Each row was made from one path, in order. Every step used is in the known rows, and no mark comes twice. Write each row's path.
(in the rows, 128 means zero)
Known rows
r/l/x/z/d/h: [110 120  79 125 126 175 111 148 141 140 119 139 160 120 152 114 126 150
  96 191 175 127 156 156]
l/r/z: [122 134  70 106  86 177 137 138 139 119  75  87 132 152 108 159 124 135
  95 139 118 142 143 190]
s/d/h/a: [123  93  79 123  68 172  95 153  93  96 115  82 121 100  87 161 144 144
 110 157  91 160 172 189]
s/d/h/a/x/l/r: [151 103 103 118  75 170  87 152 115  98 106  68 135 102  98 147 132 133
 111 170 112 161 164 187]
s/d/h/a/x/z: [142  82  92 130  76 174  78 149 107 102 117  85 128 103  92 146 140 139
 109 174  96 164 164 180]
h/a/x: [102  73 114 155  60 151 142 163 111  90 111  56 142 127 122 152 146 170
  94 194 106 107 157 152]
s/d/h/x/l: [140 108  94 110  82 159  77 152 129 115 104  84 126  92 108 164 151 136
 114 162 116 161 159 189]
l/r/z/d: [114 139  71 100  98 181 123 133 139 141  84 101 118 157 100 147 130 134
  87 141 117 156 136 180]
r/l/x/z/d/h/a: [113 107  83 130 117 177 116 149 130 130 115 139 166 120 156 117 125 157
  89 192 174 125 154 151]
w/x/h/a: [ 68 115  98 156  74 145 171 111 118  82 108  74 141 116 127 162 151 179
  82 148 139 149 148 176]
x/z/d/h/a: [110  92  80 138 130 184  75 126 104 160 134 134 117 112  80  98 154 159
  86 181 122 160  91 149]
z/d/h: [ 76 125  81 133 132 162 103 133 114 162 128 121  97 111  67 114 163 151
  94 155 126 160 133 180]
a/h/x/z: [107  80  89 126  80 160 146 138 165 102 122  72 152 122 148 168 192 167
  73 151 120 106 117 133]
d/z: [104 119  93 121 146 156 103 166  84 161 125  87 103 109  97 140 160 134
 109 152  99 124 137 169]
z/d: [ 60 127  76 115 108 162 102 147 116 164 142 101  90 130  82 126 165 155
  95 176  97 147 135 148]
d/h/x/l: [131 111 110 143 119 141 119 138 142 125  79 103 147  82 115 146 159 155
 105 151 175 133 124 204]
z/d/h/a/x: [ 89 102 100 147 121 160 109 137 113 149 121 113 110 114  79 114 159 157
  86 165 131 155 137 172]
x/l/r/z/d/h/a: [147 142  96  95 118 158  97 129 150 140  86 101 157 114 112 111 126 152
  82 169 149 143  96 174]
h/d/z: [ 88 118  88 119 146 167 119 195  94 156  88 104  76 108  90 139 161 151
 119 184 100 122 136 167]
w/x/l/r/z/d: [ 88 171  93  98 118 132 139 123 152 140  79  85 125 123 108 130 138 151
  67 153 158 141 105 183]
l/x: [ 94 147  88 149  86 168 129 168 131 145 137  58 148 126 137 153 150 171
 114 186 124 127 167 145]
w/x/l/r/z: [ 94 168  93 102 110 130 149 126 151 124  73  74 134 120 114 138 134 152
  73 151 159 131 110 190]
r/z/d/h/a: [110 104  60 116 117 154 101 118 142 151  82 153 131 132  96 130 145 163
  62 138 102 159 132 191]
a/x: [102 104 116 146  87 137 124 160 155 117 122  52 127 130 114 140 146 143
 115 198 111 112 168 164]

Which path is each row?
[122  93 133 158 111 154 110 151 159 117 122  75 134 118 133 134 145 149
 124 203 118 145 172 158] : a/x/h/d/z
[ 69 133  83 136 132 150 128 117 119 149 106 111 102 116  83 120 155 155
  72 154 150 154 102 179] : w/x/z/d/h
[109 100  99 111  80 141 149 143 179 100 117  57 162 112 156 166 190 170
  73 154 130  95 119 137] : a/h/x/l
[142 122 112 105  87 146 112 149 169 131  66  84 153 120 158 171 151 152
  93 170 159 126 114 166] : h/x/l/r/z
[101  83  89 121  89 163 136 135 166 118 128  82 142 126 143 159 196 166
  66 152 120 115 113 126] : a/h/x/z/d
[126 155 101  95 102 157 107 150 142 128 111  58 145 110 113 122 131 146
 110 187 143 121 106 160] : x/l/r
[107 118  77 120 105 171 119 158 141 124 120 119 166 126 165 129 123 153
 101 200 161 111 162 147] : r/l/x/z
[130  90 100 158 120 161 115 134 129 128  84 117 135  93 108 148 161 152
 103 148 166 145 122 200] : d/h/x/z
[128 130  82 111 107 179 124 128 146 141  65 113 125 148 108 155 135 132
  84 128 143 163 134 195] : l/r/z/d/h/x
[149 115 105 135 122 148 119 129 155 127  58 114 154  95 120 149 147 148
  95 138 180 143 122 214] : d/h/x/l/r/z
[107 102  99 145 117 178 112 141 120 118 125 105 126 104 125 142 153 166
 125 179 110 163 154 159] : x/h/d/z
[ 93 126  78 119  94 161 140 165 140 113 115 105 162 126 165 143 127 153
 105 190 159 104 184 158] : r/l/x
[111  66 113 152  79 164 112 153 112 115 123  80 137 130 115 129 147 168
  85 205 108 125 131 134] : h/a/x/z/d
[ 80 107  86 140 120 166 112 135  99 149 122 120 106 111  74 118 162 162
  85 156 126 156 130 173] : z/d/h/a
[119 110  74 115  81 168  86 152 108 108 120  82 113 101  81 156 146 133
 120 156  91 164 174 195] : s/d/h
[148 130 129 121 124 139  93 138 187 143  98  78 149 123 117 106 127 133
  96 193 150 137 132 175] : a/x/l/r/z/d/h
[105  77  97 161  55 175 132 116 112  73 141  81 167 112 139 155 148 186
 107 173 107 155 159 149] : x/h/a
[ 86 115  94 136 127 159 105 136 125 164 110 124 101 111  90 133 171 151
  91 152 143 160 131 178] : z/d/h/x
[127 105  94 103  82 147 150 135 191 101  96  67 170 125 161 169 178 163
  65 140 135 104 117 147] : a/h/x/l/r/z
[107 104  76 133 139 182  70 125 115 169 138 134 110 113  75  95 155 151
  94 181 122 163  93 154] : x/z/d/h
[ 82 169 101 108 107 133 155 134 138 120  86  57 126 114 109 138 140 151
  84 159 164 126 111 183] : w/x/l/r
[ 92  89  90 126  70 150 167 146 165  91 117  58 148 123 148 182 195 168
  76 140 118  97 139 144] : a/h/x
[136 155  90  81 115 155  91 135 161 149  97  92 147 122 114 115 128 146
  89 178 134 139 100 164] : x/l/r/z/d
[133 120  91 120 103 178 127 130 141 130  72 104 132 151 103 140 125 135
  81 140 134 159 141 190] : l/r/z/d/h/a/x
[ 69 132  99 144 117 148 157 128 123 113  97  91 113 110 118 152 155 165
  94 153 141 155 145 182] : w/x/h/d/z
[116 108 102 109  79 151 155 143 178  97 109  51 162 119 156 168 184 162
  75 148 140  99 119 140] : a/h/x/l/r
[100 110 107 137 128 154  98 134 123 154 121 113 119 106  84 102 156 158
  84 174 138 153 124 168] : z/d/h/a/x/l
[107 117 110 134 128 164 103 133 122 152 114 107 120 113  84 105 148 150
  86 168 148 157 123 171] : z/d/h/a/x/l/r
[127  91 127 139  70 151 131 160 124  95 104  49 157 121 129 138 135 164
  93 201 128 109 136 148] : h/a/x/l/r
[141 131 127 113 112 138  92 144 188 144 104  69 146 132 124 111 127 135
  97 203 136 131 133 159] : a/x/l/r/z/d
